In the rows, zero is written as 128.
Known rows, with every step that occurs
papaz > safu: [135 139 137 155 139 117 144 113 127 131 132 128 149 119 110 113 150 123
  99  83 107 117 134 110 108 112 112 131 118 114 139 111 131 133 130 107
 130 106 118 133 103 131 148 119 123]
fafu > safu: [116 133 138 138  97 123  82 139 136 126 131 166 157 137 116 115 138 133
 124  84 129 131 169 113 111 110 101 138 135 131 139 118 126 129 141 130
 136 113 114 184 106 128 129 122 133]
gikare > dizuf > safu: [150 128 146 131 141 101  89 120 118 122  96 125 136 134 143 123 131 123
 150 143 106 140 125  51 138 127 124 136 125 128 112 166 133 128 132 145
 121 102 137 150 102 147 152 140 137]
dizuf > bito: [ 98 129 114 158 106 118 148 126 109 124 162 125 122 149 132 126 141 128
 141 106 136 112 118 143 114 124 126 126 113 128 129 164 128 122 125 117
 122 114 126 104 101 144 122 120 124]
sodiv > zuvo > safu > saza: [158 134 146 111 169 125  78 149 144 152  91 108 129 146 154 134 151 158
 113 116 130 143 101 175 125 105 128 116 151 101 135 102 115 144 121 115
 117 146 171  99 156 117 154 132 113]
fusomo > safu: [135 130 149 136 127  99 175 121 130 119 114 142 136 118 112 126 119 137
 101  99 108 113 122 109 113 124 116 125 147 112 130 108 141 147 129 105
 138 123 138 161 104 124 179 131 121]
bofo > safu > dizuf > bito: [118 118 117 125 125 100 189 146 118 117 149 112 122 127 159 115 110 105
 117 136 144 133 142 146 139 150 118 132 135  99 129 196 125 122 142 108
 131 133 120 154 117 129 117 134 141]
dumemov > safu > bofe: [131 131 140 125  81 169 137 124 135 138 145 102 111 125  98 126 118 136
 121 130  94 122  91 120 120 121 141 118 135 152 126 105 125 156 120 152
 128 121 108 123 143 146 117 132 139]
badi > safu: [126 138 134 164 122 122 125 121 139 125 134 125 161 149  97 131 153 138
 107 111 110 131 156 102 136 119 124 136 134 151 134 131 147 127 132  98
 121 115 113 141  78 133 136 128 135]
bito > dumemov > safu: [149 129 131 118 151 151 100 111 119 122 138 128 118 100 128 156 130 121
 129 160  84 130 106  70 127 137 130 127 130 161 129  99 122 125 126 149
 127 125 119 132 160 145 130 135 103]
masatav > safu: [112 132 133 139 109 119 120 122 139 130 134 143 133 143 120 125 133 136
 105 128 152 121 116 154 117  97  93 123 115 112 139 109 127 133 139 131
 136 101 128 121 113 119 134 123 121]
pavulo > sodiv: [124 127 154 131 105 120 156 124 131 125 131 153 149 123 125 153 136 143
 135 164 119 119 110 113 116  93 121 117 127 107 124 117 142 136 122 112
 118 138 120 122  92 155 151 129 120]
dizuf > bito > dumemov: [106 125 111 143 134 151 132 115 105 120 178 144 131 133 125 151 152 107
 127 130 115 100 101 107 128 145 128 122 103 129 136 162 125 106 125 130
 132 128 116 106 141 134 127 113 105]
sodiv > zuvo > safu > dizuf > dumemov > bito: [114 133  83 114 139 125 200 170 132 116 126  99 103 130 148 105 138 122
 103 117 199 134 132 190 137 153 143 129 143 143 137 143 111 151 117 140
 125 130 155 115 172 140  99 137 115]
masatav > safu > dumemov > bito: [ 93 114 114 116  95 167 177 126 143 127 143 136 121 136 111 122 121 131
  99 101 155 110 129 221 121 137 140 129 110 100 137 117 115 142 121 153
 130 120 128  82 131 131 108 110 124]
bito > dumemov: [133 129 129 136 150 155 101 103 119 126 149 170 158 123 116 156 142 111
 117 143 105 105 109  55 135 133 131 126 118 127 137 121 132 118 130 142
 134 134 113 123 134 131 135 119 104]
bito > dizuf > dumemov: [102 130  99 130 167 123 155 121 109 124 120 122 135 135 114 128 134 108
 146 119 109  93 143  87 137 140 124 145 128 135 134 123 133  96 128 147
 132 137 137 132 134 127  90 127 112]
kila > safu > dumemov > bito: [117 105 122 112 139 167 164 128 130 121 127 156 132 151 105 129 103 127
 100  95 151 119 163 198 136 156 149 137 121 114 123 141 116 131 123 145
 129 152 137 127 146 131  98 113 139]
sodiv > zuvo > safu > bofo: [147 146 149 120 130 113  42 149 133 142 128 148 116 151 142 109 141 141
 128 140 173 161 117  67 120 104 138 122 141 132 129 111 115 170 117 118
 127 117 151  75 110 100 172 132 137]
dumemov > safu: [143 134 136 132 129 123 105 119 122 125 119 115 115 111 134 134 119 139
 137 138 101 142 112  96 116 118 128 130 139 159 123  99 127 141 126 136
 120 116 130 130 125 152 128 142 119]
gikare > dizuf > bito > dumemov > safu: [128 126 118 130 135 163  97 119 110 117 145 101 104 112 142 149 141 108
 152 161  90 131 101  66 116 163 125 129  98 148 126 150 111 118 119 145
 127 111 139 132 155 137 146 131 103]
zuvo > sodiv: [121 131 134 141 127 136  90 125 149 120 116 141 167 147 147 138 138 147
 150 111 121 127 110 108 154 109 131 132 110 136 132 103 112 134 130 131
 122 146 138 104  83 150 134 132 131]
sodiv > zuvo > safu: [141 137 141 115 155 107  54 149 136 139 114 135 123 154 144 129 157 153
 109 129 161 162  99 108 119 108 112 127 153 141 132 111 110 157 120 114
 124 119 162 113 132 133 150 141 111]
bofo > safu: [154 126 159 141 143 120 118 127 130 128 115 170 163 137 125 124 109 122
  95 134 108 125 153  53 125 124 113 142 136 101 132 136 136 132 133 117
 139 130 124 165  91 134 154 126 134]
badi > safu > kila: [133 142 127 178 115 123 100 130 144 122 133 112 138 146 105 112 131 132
 139 102 102 135 166 105 135 114 140 130 113 126 136 116 146 138 137  93
 123 119 127 134  85 122 160 131 151]
masatav > safu > fusomo: [ 98 126 125 130 103 123  93 120 138 126 121 126 114 125 148 122 112 142
 131 125 157 100 114 139 135  86  95 118 122 104 138 133 140 101 135 126
 135 110 125 117 115  80 156 117 136]
gikare > dizuf: [133 135 138 160 120 136  72 110 135 129 105 149 164 142 132 126 133 119
 143 149 115 122 135  24 126 130 125 141 103 111 124 142 129 138 127 136
 127 106 138 151  79 125 169 130 117]
zarivup > safu: [137 121 131 151 155 106 140 115 130 134 128 151 160 138  97 130 148 128
  99 165  84 120 158  44  99 137 130 139 128 132 122 142 134 124 128 105
 128 108 114 174  87 123 117 125 127]
safu > bofe: [116 133 137 142  74 169 140 118 138 141 155 142 147 148  89 124 130 128
 109 121 114 103  97 108 128 118 143 120 125 123 131 123 133 151 124 143
 132 128 103 116 115 136 124 118 140]
pavulo > sodiv > zuvo > safu: [137 131 157  99 144 104  91 160 137 136 117 137 118 138 147 146 165 163
 117 166 158 162  85 125 111  92 106 114 148 125 127 105 114 159 114 105
 118 134 161 114 131 140 163 142 110]
pavulo > sodiv > zuvo > safu > badi: [136 131 141 109  89 106 126 160 153 152 135 174 147 126 160 166 155 159
 144 157 173 175  80 150 102 102 126 119 151 112 119 117 113 148 110 111
 116 137 151  85 127 152 112 138 133]
dizuf > dumemov > safu: [117 132 115 134 149 128 155 138 117 114 120 100 116 118 137 135 124 134
 129 117  99 109 110 123 134 125 128 143 133 160 127 114 124 126 122 144
 123 116 135 127 139 158  93 141 113]
masatav > safu > dizuf: [114 125 114 112 106  93 159 129 142 125 131 116 125 121 147 116 120 119
 111 147 168 134 122 182 144 114 100 120 133 105 136 128 124 134 154 132
 134 116 119 139 133 107 112 142 127]
pavulo > sodiv > zuvo: [112 128 150 116 112 110 149 153 137 142 125 132 141 131 128 161 145 149
 122 180 151 144 114 128 101  82 116 101 134  92 125 125 131 152 115 111
 124 139 159  89 103 135 164 125 101]
fusomo > safu > papaz: [131 137 158 138  92  96 170 136 151 125 115 139 129 114 102 137 105 140
 108 113 122 105 106 150 127 135 144 125 151 107 134 122 153 134 128 127
 140 129 111 138 112 106 157 118 129]
sodiv > zuvo > safu > dumemov > dizuf > bito: [ 91 111 114  94 143 146 122 151 107 139 151  89  88 144 155 128 164 139
 124 113 171 158 108 225 127 162 128 132 120 148 124 133  98 136 111 102
 130 132 159  95 142 135 110 130 107]
kila > safu: [141 122 140 131 163 118 102 125 127 120 111 172 148 158 109 129 111 132
 112 121 143 131 157 119 137 120 103 133 130 128 121 139 127 119 139 121
 134 143 137 174 129 119 126 127 142]
pavulo > sodiv > zuvo > safu > masatav: [130 135 137 110 140 125  74 155 125 143 128 144  99 170 134 135 130 171
 123 160 134 140 102 227 110  76  99 112 147 131 120 133 131 148 121 107
 128 142 152  89 151 108 151 131 127]
zarivup > safu > dumemov > dizuf: [117  99 126 108 165 154 170 110 119 143 132 134 151 122 108 133 146 125
 101 157 104 135 164 124 126 172 147 150 116 140 116 111 122 122 122 104
 136 130 116 168 103 126  90 126 116]
bito > dumemov > dizuf: [138 126 125 127 147 177 115  93 111 128 141 161 145 106 115 142 145 105
 126 159 139 133 134  89 132 155 128 128 103 166 132  89 135 118 125 127
 143 134 116 160 140 138 141 121  98]
dumemov > bito > dizuf: [137 132 103 138 115 150 146 100 119 130 122 137 114 119  93 114 122 101
 163 144 131 136 170  85 101 151 142 122 128 149 133 107 138 119 120 152
 126 135 136 130 133 133 129 116 122]
saza > safu: [146 129 149 126 144 106 119 121 133 118 109 136 143 126  96 114 118 142
 111 113 130 127 162 117 112 123 101 131 127 138 113 104 116 133 142 126
 128 144 119 152 141 140 123 129 127]
bito > dumemov > safu > saza: [164 126 138 115 164 167 112 114 129 137 114  99 128  99 138 162 128 128
 128 141  63 118 102 140 134 131 145 117 129 114 134  90 126 116 123 145
 119 153 136 118 181 131 129 127 106]
dizuf > bito > dumemov > safu: [126 124 114 126 137 152 119 121 104 116 163 105  95 108 136 153 139 117
 141 143  93 127  96 114 118 149 128 122 117 161 129 136 116 115 121 138
 126 120 124 113 167 147 122 128 104]
gikare > dizuf > bito > dumemov > safu > bofo: [137 135 126 132 102 164  70 122 111 123 153 118 100 115 140 130 129  99
 169 169 107 134 121  22 114 157 152 126  89 137 122 147 116 135 114 148
 129 108 134  93 129 102 171 124 132]

Rows
[158 130 143 108 140 144 103 112 100 126 146 147 113 111 126 116 133 101
 151 156 141 150 138  64 143 143 153 118 115 167 116 118 139 128 128 139
 136 126 111 120 133 121 151 123 145]
bito > dumemov > dizuf > safu > bofo
[170 126 163 134 164 138 134 129 139 141  94 140 165 134 135 132 109 129
 101 119  84 111 148 125 131 119 128 131 136  63 136 128 138 123 132 119
 128 157 139 143 119 120 155 119 136]
bofo > safu > saza
[123 134 128 134  93 151  96 134 134 123 140 101 101 108 130 158 125 113
 162 164 101 120  91 101 128 169 154 131 103 141 132 157 124 105 115 165
 132 117 111 117 154 119 128 118 113]
gikare > dizuf > bito > dumemov > safu > papaz
[128 132 115 134 127 100 163 130 144 121 128 103 151 124 128 122 136 120
 112 130 131 147 157 138 163 133 127 132 150 140 133 148 140 129 147 100
 120 127 104 159 101 124 113 144 139]
badi > safu > dizuf
[105 126 112  83 164  91 188 181 132 121 121  95 115 125 172 135 151 138
 107 150 168 131  91 183 156 119 114 126 154 118 129 140 110 139 125 116
 122 144 150 126 159 139 102 156 112]
pavulo > sodiv > zuvo > safu > dizuf > dumemov
[130 128 138 132 128 135 132 123 146 144 110 115 138 140 131 130 131 143
 109 115 126 106 112 216 123  95 110 113 114  71 140  98 132 121 138 131
 127 130 142 105 137 105 137 115 122]
masatav > safu > saza
[117 113 132 111 153 158 163 107 118 139 134 112 139 105 119 119 149 119
 103  88 119 133 141 184 132 149 132 144 107 125 131  87 122 133 123 105
 138 128 118 137 119 135 113 121 113]
papaz > safu > dumemov > dizuf
[ 81 111 107 127 120 155 177 127 112 126 166  87 119 140 124 129 160 127
 124  92 129 135 150 224 142 164 137 141 101 156 125 148 125 114 121  91
 128 131 120 119 104 140 100 120 126]
badi > safu > dumemov > dizuf > bito
[111 110 128 107 140 163 143 105 119 137 133 131 143 121 129 135 130 127
 123 119 133 130 133 163 146 152 144 145 117 138 123  92 125 132 124 123
 134 139 123 131 110 144 104 129 111]
safu > dumemov > dizuf
[166 127 150 126 154 121  98 123 129 137  78  97 142 134 153 130 129 129
 147 126  82 124 120 123 144 122 137 124 124  86 118 149 136 118 130 143
 114 132 150 130 130 133 155 130 136]
gikare > dizuf > safu > saza
[101 127 109 150 105 139 159 116 103 127 158 113 106 132 133 118 147 121
 150 116 162 135 137 170 114 148 121 127 100 165 126 133 131 119 122 104
 131 119 128 135 110 145 125 122 115]
dumemov > dizuf > bito
[118 118 121 101 131 156 128 148 137 134 130 128 111 142 132 126 138 146
 102 104 161 143 119 181 120 148 155 131 143 124 131 119 102 163 106 138
 121 134 155  75 148 142 118 122 118]
sodiv > zuvo > safu > dumemov > bito
[155 129 114 131 132 117 124 121 114 121 113 101  79 119 114  94 102 106
 193 132 114 157 167 105 116 139 156 113 122 136 122 126 140 126 134 150
 123 125 146 129 153 136 147 129 160]
dumemov > bito > dizuf > safu > kila
[150 134 142 141 129 104  96 127 140 116 111 117 124 128 106  98  99 138
 145 108 124 134 172 114 110 116 120 124 106 113 117  98 119 144 146 115
 129 140 137 145 141 127 148 133 145]
saza > safu > kila
[123 114 108  81 154 152 113 135 125 143 115 111  93 133 118 123 138 122
 138 135 143 160 144 145 112 162 146 129 147 131 131 109 104 136 109 150
 125 146 162  91 170 119 113 126 115]
sodiv > zuvo > safu > dumemov > bito > dizuf
[104 141 142 138  72 109 123 134 160 134 129 140 126 134 107 135 118 140
 116 132 163 111 102 187 129 110 126 125 119 109 143 121 140 118 135 153
 140 114 102 106 119 102 116 109 132]
masatav > safu > papaz
[106 124 106 114 154  87 252 148 126 107 118 101 130 107 143 120 115 115
  91 101 132  89 122 166 159 146 123 137 154 108 132 140 131 130 140 119
 137 135 135 165 139 122 112 147 119]
fusomo > safu > dizuf > dumemov
[143 146 151 131 111 106  67 135 150 128 116 155 123 136 125 133 131 148
 129 119 140 129  82 132 142 130 146 141 147 149 137 116 131 126 124 139
 124 126 103 124 127 128 119 129 135]
zuvo > safu > papaz
[147 123 129  96 142  88 161 129 138 115 107 107 135 103 128 104 101 122
 111 133 152 142 162 149 138 136 107 128 145 129 115 127 112 133 154 125
 125 150 109 169 154 129 103 146 131]
saza > safu > dizuf
[130 125 141 122 138 115  92 118 133 116 100 113 123 110 127 112  96 146
 135 109 137 106 156 110 130 107  99 123 134 126 116 133 128  99 135 121
 127 150 118 142 143 103 143 122 140]
saza > safu > fusomo
[140 148 146 156 115 119 115 117 124 135 144 142 139 119 110  96 137 113
 118  94 122 121 144  67 107 108 141 125 108 106 135 110 134 148 126 111
 131 108 112  95  86  99 168 111 150]
papaz > safu > bofo
[109 127 114 149 127 165  97 113 112 122 158 141 140 139 134 149 153  98
 144 146 114 105 115  51 125 164 126 131  80 115 132 176 120 110 121 137
 134 118 131 124 129 124 154 115 103]
gikare > dizuf > bito > dumemov
[134 146 150 119 115  99  62 160 155 142 115 136 116 144 130 139 137 153
 119 138 165 146  88 146 128 118 142 127 155 134 138 124 124 141 114 139
 129 127 131  98 137 114 133 127 123]
sodiv > zuvo > safu > papaz
[106 137  92 161 114 158 205 133 122 111 137 137 132 137 109 114 128 121
 116  91 157  87 143 142 121 143 152 137 113 142 136 134 135 132 112 150
 127 120 132 109 125 157 108 114 118]
dizuf > dumemov > bito
[116 131 124 145  45 127 123 143 151 144 146 208 181 124 131 137 135 132
 150  83 149 147 153 140 104 119 121 143 140 115 131 125 125 121 135 134
 131 118 107 147 109 139  80 121 151]
fafu > safu > badi
[113 124  99 119 110 102 180 142 112 117 151  70  78 107 163 122 118 118
 150 137 135 146 110 189 131 145 130 123 138 147 123 164 117 126 135 122
 117 119 124 124 144 145  97 148 127]
dumemov > safu > dizuf > bito
[148 138 130 149 119 121  87 127 129 122 120  98  98 113 136 116 100 134
 167 135  97 147 131  98 117 113 146 125 121 132 126  91 128 154 133 126
 121 114 145 129 125 138 152 145 138]
dumemov > safu > kila
[136 120 112 111 129 118 119 111 108 120 101  97  78 100 136 109  99 115
 184 136 128 133 148 107 134 128 135 113 149 148 123 161 151  80 124 154
 119 134 127 128 155 111 144 119 154]
dumemov > bito > dizuf > safu > fusomo
[126 121 145 121 111 164 124 128 139 134 138 153 145 166  76 123 113 129
  96 114 134 114 126 136 139 123 119 121 125 126 125 143 125 136 133 136
 140 149 110 155 146 116 117 119 161]
kila > safu > bofe
[107 132  80 141 112 139 239 140 128 109 138 114 124 119 131 105 118 106
 117 110 172  97 146 171 142 156 155 135 128 134 135 148 131 133 125 151
 125 130 123 126 143 146  84 129 122]
safu > dizuf > dumemov > bito
[133 137 124 160  86 119 171 117 143 148 146 168 175 108 127 135 146 124
 126  83 128 135 119 137 102 121 134 136 122  98 130 119 127 124 125 114
 127 116 107 107 109 143  94 119 144]
papaz > safu > badi
[145 128 116 107 131 101 147 129 128 121 117  89 106  90 158 125 104 119
 136 160 126 154 120 131 147 132 132 127 158 147 124 117 122 143 143 136
 119 122 120 151 140 142 104 159 124]
dumemov > safu > dizuf
[105 117  92 125 178  95 222 146 125 119 128 114 153 122 131 121 137 109
  92 148 112  97 152 110 149 158 135 148 137 123 126 169 127 111 136 118
 131 126 111 179 124 120  62 142 125]
zarivup > safu > dizuf > dumemov
[110 120 111 124 133 150 100 120 109 116 146  91  77  94 161 146 115 123
 160 135 103 107  94 104 134 129 128 116 122 148 131 158 130  82 118 135
 125 126 122 109 164 107 141 122 121]
dizuf > bito > dumemov > safu > fusomo
[141 117 122 103 156  95 147 134 133 118 110 141 141 131 138 124 101 114
 112 143 161 146 158 156 161 136 109 128 147 122 122 155 123 122 153 121
 131 151 122 189 145 111 105 147 143]
kila > safu > dizuf
[166 122 143 113 161 128 149 117 115 139  94  94 121 114 142 124 130 133
 142 122 110 142 132 200 141 126 137 119 134 131 118 112 143 113 131 125
 119 147 136 141 151 150 125 128 134]
dumemov > dizuf > safu > saza
[136 123 129 135 104 122 132 129 145 137 129 206 175 143 128 150 109 131
 140 122 158 145 140 147 127 129 125 138 134 113 116 143 124 112 132 129
 130 149 122 142 127 130  76 128 159]
kila > safu > badi
[155 132 152 156 135 120  98 133 136 123 116 153 140 137 129 109  91 119
 127 129 102 135 165  52 123 119 132 137 117  78 133 124 136 146 140 109
 138 128 138 154  96 122 180 129 153]
bofo > safu > kila
[111 133 128 154 119 124  98 119 139 122 119 110 141 129 127 127 128 143
 132 105 117 109 150 101 153 104 121 128 137 136 135 152 156  92 129  98
 121 125 110 135  83  95 157 120 146]
badi > safu > fusomo
[116 132  90 121 162 149 120 127  96 130 124  99  78 147 116 119  96 132
 162 135  71 100 140 202 127 117 114 137 136 166 118 124 139 103 128 154
 134 139 133 114 180 103  86 129 127]
bito > dizuf > dumemov > safu > masatav
[152 132 141 108 135  95  89 115 105 133 120 125 104 124 122 106 115 103
 179 156 114 150 150  46 133 124 148 121 140 142 115 136 141 122 133 148
 124 125 122 103 120 106 142 127 164]
bito > dizuf > safu > bofo
[109 131 121 144  59 117 152 125 155 148 149 183 161 130 135 144 128 136
 134 124 171 137 109 173 111 109 114 128 121  98 130 119 126 124 133 137
 132 110 117  93 113 127  86 121 141]
masatav > safu > badi
[137 130 126 133 141 114 103 125 100 130 132 138 106 165 124 114  98 146
 138 120  89 114 127 216 138  91 116 122 144 148 110 169 152 120 138 139
 126 128 110 108 140 125 112 126 153]
dizuf > safu > masatav
[137 117 126 101 156 139  95 107 103 120 119 116 102  92 153 130 121 117
 158 144 131 127 120 104 161 132 124 118 129 164 122 146 148  78 128 134
 132 133 112 151 158 117 148 124 133]
bito > dumemov > dizuf > safu > fusomo
